In the rows, zero is written as 128.
Known rows, with every step that occurs
tole riso: [161 123 122 102 105 168 161 146 130 101  82 140 103 112 130 124 134 104
 109 141 123 154 117  90 139 140 107 139 121 141 112 125 163 116 159]
vakaves suto fali sulid: [100  79 105 146 148 151 101 122 154 139 117 192 161 117  84 108 125 134
  67 117 151 142 115 129 142 128 182 102 124 184 121 110  60 109 140]
faso riso sulid fali gipov vakaves: [131  99 185 137 135 130  95 103 114 124 113 141  98 176 104 153  96  84
 108  86 133 195 127 116 164 118 129 103 107 160 150 119 105 116 178]
riso sulid vuti: [ 96 118 143 105 166 124 184 145 115 121 168 157 128 177 184  84  79  88
 128 119 150 149 159  99 153 100 109 114 139 159 126 144 133  99 101]
sulid fali gipov vakaves suto sosar: [123 111 150 120 124 124  27  47 104 134 122 175 176 180  68  95 142 103
  45 110 175 166 132 111 126  94 172 114 129 167  87 108 107 116 132]
faso rege: [112 116 147 154  97 155 108 110 129  97 130 137  85 106  93 105 149 110
 119 169 108 125 107 116 119 122 130 150 108 115 130 140 103 117  99]
rege faso: [130 146  64 152  98 131 161 148 161 155 124 123 127 159 139  91 166 141
 115 106 134 103 175 147 140 153 134 144 150 149 142 149 155 117 120]
rege faso riso: [125 167  96 174 107 169 165 144 122 141 124 129  71 161 134 109 183 114
  94 106 144 160 196 134 171 168 176 168 153 124 130 156 163 105 100]
sulid fali faso riso suto: [121 163 109 170 129 159 138 128 140 111  85 125  91 158 105 111 142 128
  91 129 104 134 153 160 186  79 165 192 138  98 114 131 144  98  90]
vakaves sulid fali faso rege: [ 89 115 147 169  97 183 111 114 159  98 109 129  63 112 113  75 130 116
  98 136 115 109  54  97 131 107 102 142 126  85 129 138 110 108  92]
salaru vakaves suto fali gipov: [101  91 126 123 130 135  82 105 146 153  88 112 151 117  90 118 131 127
  77  99 151 203 140 126 118 150 166 102 118 121  96 151  67  87 132]
salaru riso suto peve: [122 113 135  81 147 118 139 117 169 118 103 171 119 150  94 175 145 153
 108 164  98 163 188 144 135  93 193 176 105 109  91 123  83 132  70]
sulid fali: [135 140 160 118 159 175 135 133 141  99  94 114 115 157 159 135 104 136
 145 104 161 119 111  93 101  85 128 124 139 138 119 131 155  89 120]
vakaves faso rege: [ 71 101  98 184  93 152 114 119 129 112 135 122  83 108  99  79 163  88
  97 170 113 106 111 143 131 119 138 154 133 104 138 158 115 112  97]
suto peve: [117 100 153  88 154 114 132 111 165 154 141 180 111 140 123 174 146 136
 112 161 113 159 179 101 124 132 154 128 123 121 110 108  82 140 103]
suto fali faso: [ 52 131 122 146 123 172 122 137 159 170 132 144 113 104 103  61 133 145
  78  89  96 134  86 129 146 112 132  96 148  93 119 105 117 112 117]
faso rege suto sosar: [ 96 113 133 142  84 144  68  54 112 121 130 168 159 167  88  61 152 120
  71 166 133 152 112 113 159  95 152 127 118 112 107 117 101 103 111]
rege faso riso suto: [147 160  77 175 115 136 153 131 138 121  97 133 106 168 108 112 171 130
  96 133 108 131 204 176 189 113 184 203 134 135 116 147 138 103  87]
gipov riso sulid: [120 127 132 111 130 121 118 132 109 103 146 130 150 189 170 186  83  93
 103  99 102 136  87 113 177 127 115 144 118 155 141 160 100 128 126]
tole riso sulid fali faso rege suto sosar: [ 84 109 129 138  83 169  83  70 126 107 111 169 141 177 107  54 124  98
  55 149 126 157  81  92 174  74 132 125 134 104 111 121 120  86 115]
rege faso riso sulid fali gipov: [112 111 110 143 130 146 134 125 155 117  83  89 100 177 164 142  95  95
 108  94 161 188 116 112 155 125 118 130 136 109 133 164 125 101 140]
rege faso riso sulid fali gipov vakaves: [131 105 164 145 127 131 106 110 124 132 113 141  99 186 108 140 107  88
 105  80 136 186 143 124 167 126 131 108 114 167 155 125 116 111 175]
tole fali: [110 129  88  76 166 174 165 180 141 115 132 110 125 115 141 131 107 154
 127 127 129 181  88 135  93  95 147 112 143 124 141 131 111  71 165]
fali sulid: [125  93 107 161 134 131 125 129 156 118 123 162 136 124 122 127  99 127
 109 141 146 127  95 135 154 117 125 117 113 145 161 111  97 145 163]
riso suto fali sulid vuti: [100 109 139 129 175 159 170 136 144 126 142 187 138 153 139  51 107 134
 112 133 160 147 162 108 154  89 145 110 110 183 113 108  99  95 117]
faso riso suto: [145 153 109 161 131 134 138 123 122 108  99 135 107 154 103 131 153 123
 102 144 104 142 180 166 182 100 180 195 123 124 109 136 124 107  91]
salaru fali: [ 93  99 142 116 137 152 165 160 143 120  97 106 121 114 108 105 133 120
 175 128 124 117 154 107  94 126 138 150 114 139 123 127 151 127 106]
lupo vuti: [ 98 129 143 127 120 103 172 157 109 148 156 143 128 167 172 120 131 113
 148 148  95 135 136 148 157 131 141 140 160 126 150 145 110 124  62]
faso riso sulid fali gipov vakaves suto peve: [111  77 158  84 157 112  87  90 147 155 116 192 108 183  80 196 143  95
  61 132 135 201 202 100 140 142 191 135 135 155  99 121  68 108 107]
rege suto vuti: [ 62  87 137 131  98 137 125  96 123 153 131 161 169 139  76 143 163 137
 120 153 117 209 122 126 197 123 165 102 162  94 140 131 123  87 128]
suto vuti: [ 77 101 159 135 123 138 129 110 125 143 154 168 154 108  94 152 155 127
 125 135 125 199 116 115 165 111 159 100 160 107 133 128 130 122 116]
salaru fali sulid vuti: [ 94  98 145 122 167 159 188 153 143 117 132 156 120 151 144  56 100 119
 149 143 174 139 160  92 130 106 117 122 108 168 133 113 139 114 126]
tole vakaves faso riso suto fali: [ 76 124 116 153 142 175 137 137 142 139 125 152 128 130  94  98 169 132
  86  87  99 145 180 143 167 105 209 146 133 173  92 139  89  61 100]
sulid fali faso rege suto: [ 71 109 110 147  70 174 105 105 144 123  82 115 102 161  81  78 143 137
 105 167 101 132  95 128 171 122 122 141 131  72 141 136 120  64 125]
riso sulid fali: [121 121 151 119 165 154 145 143 139  91 110 129 125 177 184 151  65 102
 133  86 146 123  98  93 124  72 122 120 153 149 132 148 138  87 107]

Rows
[104 110  97 151 123 142 123 114 158 149  86 119 125 139 105 104 155 130
  84 109 126 196 157 145 167 140 168 132 113 126  99 139  78 102 126]
rege faso riso suto fali gipov
[137  84 125 101 119 116  66 102 113 130  81 149 142 172  59 151 124  78
  63 101 150 172 144 123 140 147 153 128 133 185 111 135 112  93 162]
tole riso sulid fali gipov vakaves suto
[ 80  96  97 173 120 114 115 127 110 158 145 133 123 145 105  93 147  85
  92 116 122 111 143 171 155 118 142 119 144 150 155 131 135 126 156]
gipov vakaves faso
[113 128  74 167 136 139 136 134 124 121  97 119 102 158  93 117 151 107
  80 140 106 170 168 190 190  91 186 184 129 121 127 143 114  91 129]
tole fali gipov vakaves faso riso suto
[ 55  80 147 144  83 150 114  89 123 137 132 166 147 127  59 132 172 129
 115 173 107 207 112 120 192 120 166 112 152  88 142 137 111  84 114]
faso rege suto vuti
[ 58  94 130 149 114 181 116 118 135 146 111 149 142 122  89  61 158 139
  85 124 105 153 144 127 143 125 192 105 130 128 114 149  68  38  94]
salaru vakaves faso rege suto fali
[139  87 136 129 137 132 116 106 162 111  71  91 116 149 165 140  96 123
 121 102 177 169  80  89 133 135  95 117 112 115 112 144  89 121 149]
vakaves sulid fali gipov
[ 72  90 104 132 105 135 101 114 120 116 126 119 145 190 144 154 103  81
  74 112  99 164  78 123 200 138 129 136 114 135 136 174  66 100 132]
vakaves faso rege suto fali gipov riso sulid
[132 157 108 166 115 136 100  77 120 122 132 173 150 178 110  71 165 118
  58 132 137 146 169 142 174  75 185 167 130 136  91 121 126 123  83]
rege faso riso suto sosar
[ 89 168 142 168 127 203 141 138 125 128 109 118  46 145 130 107 140 113
  86 101 137 167 123 112 167 120 149 152 158  74 127 132 173  97 105]
sulid fali faso riso
[ 80 123 139 138  85 168  60  58 116 110 124 158 154 200 109  74 129 115
  57 143 125 148  73  97 178  79 138 132 122 105 112 125 106  93 110]
gipov riso sulid fali faso rege suto sosar
[118 128  87 185 122 123 124 115 119 125  96 125 103 162  89 117 159  98
  80 141 107 152 182 187 202 102 180 189 124 123 122 142 119 110 116]
fali gipov vakaves faso riso suto
[124  95 132 118 127 116  59  95 102 138  96 146 131 180  57 156 132  80
  59  95 155 180 160 135 148 149 175 134 139 174 114 141 106  90 144]
faso riso sulid fali gipov vakaves suto
[142 145 140 107 104 153  79  99 117 116 101  77 136 180 131 186 137 144
 109 123 133 168  82 107 162 169 107 152  72 126 118 147 103 142 173]
fali gipov riso
[153  49 164 136 128  93 118 105 141 126 108 154 128 135 133 123 114 106
 118  87 145 143 101  91 155 168 106 112  89 176 124 121  46 153 149]
salaru fali gipov vakaves sulid
[119 100 117 155 148 159 112 121 160 117 111 182 161 135 104 121 119 152
  85 124 121 132 103 136 170 103 169 125  94 182 126 105  54 120 141]
gipov riso suto fali sulid
[139 116 150  85 154 128 109  92 174 127  96 154 125 188 117 203 146 155
 103 163 105 162 170 110 151 107 159 173  91 130  91 118  69 128 106]
sulid fali gipov riso suto peve
[ 90 117 144  86 159 145 144 126 109 125 149 146 147 202 161 103  99  99
  92 103 156 177 149  87 162 129 131 122 119 179  98 153 102  85 111]
vakaves suto fali gipov riso sulid vuti
[109  97 112 172 154 160 129 128 158 122 113 193 137 122 101 107 123 136
  78 125 127 149 124 140 174 101 186 125 112 169 127 106  61 113 129]
faso riso suto fali sulid
[125 101 108 127 116 117  71 102 113 146  95 144 131 191  61 142 146  85
  56  87 157 171 177 141 152 159 178 139 147 182 119 148 115  87 140]
rege faso riso sulid fali gipov vakaves suto
[ 95 130 150 118 165 143 189 147 101 118 167 158 100 183 182  88  93  75
 114 116 156 174 177  94 169 111 129 129 143 151 122 150 141  91  90]
faso riso sulid vuti
[118 140 136 141 157 174 163 150 137  98 109 128  96 192 188 142  92  94
 117  77 153 140 132  97 145  91 146 141 166 147 133 162 154  76  94]
rege faso riso sulid fali
[107 139 114 152 145 171 145 133 142 143 113 169 130 138 102  85 175 145
  82  98 104 151 189 143 161 114 217 143 132 170  86 127  87  75  76]
rege faso riso suto fali
[111 131 152 103 158 171 150 155 133  67  93 117 118 173 173 154  60 111
 137  76 153 142  87 106 117  64 146 135 144 132 124 164 150  84  92]
salaru riso sulid fali
[ 43 120 107 143 106 172 119 128 159 176 114 139 125 125  92  53 139 151
  75 102  90 140  91 136 169 122 134  96 150  84 123 108 112  89 126]
rege suto fali faso
[132  96 177 125 165 135 163 111 119 129 137 182 112 173 153  61 124 110
 101  99 167 176 171  83 177 134 137 116 101 192  92 121  71 100 108]
faso riso suto fali gipov vakaves sulid vuti
[ 57 106 107 134  68 175 114 119 138 102  78 115 102 167  87  87 121 127
 102 151 100 147  82 138 178 110 136 150 131  65 143 154 122  61 107]
salaru riso sulid fali faso rege suto
[106 133 136 144 156 170 135 127 132 133 114 171 131 126  98  98 162 141
  85 105 100 159 174 137 158 105 215 139 125 162  80 120  78  81  80]
faso riso suto fali
[ 38  63 146 158  85 155 101  81 126 141 116 154 139 146  53 126 167 111
 106 160 119 219 107 124 200 110 163 103 152  93 150 138 112  72 136]
sulid fali gipov vakaves faso rege suto vuti
[ 75 114 118 185 121 161 137 135 100 143 116 116  64 147  99 106 167  68
  89 117 140 180 177 144 174 149 176 155 138 119 137 146 149 112 129]
salaru fali gipov vakaves faso riso
[103 122 151 148 163 167 143 141 118 100 118 136  94 189 170 143  85  73
 108  78 147 143 123 105 153  81 149 129 162 153 140 152 147  78 111]
gipov vakaves faso riso sulid fali
[155 135 156 106 120 167  85  98 129  98  82  79 132 193 162 186 123 148
 111 103 155 158  59  77 157 160 101 149  76 139 107 151  93 129 162]
vakaves sulid fali gipov riso
[ 73  72 106 181 123 169 115 125 161 132 110 173 145 118  97  76 120 132
  76 137 131 143 109 136 162 111 173 101 118 140 153 132  56  79 136]
salaru vakaves faso rege suto fali sulid
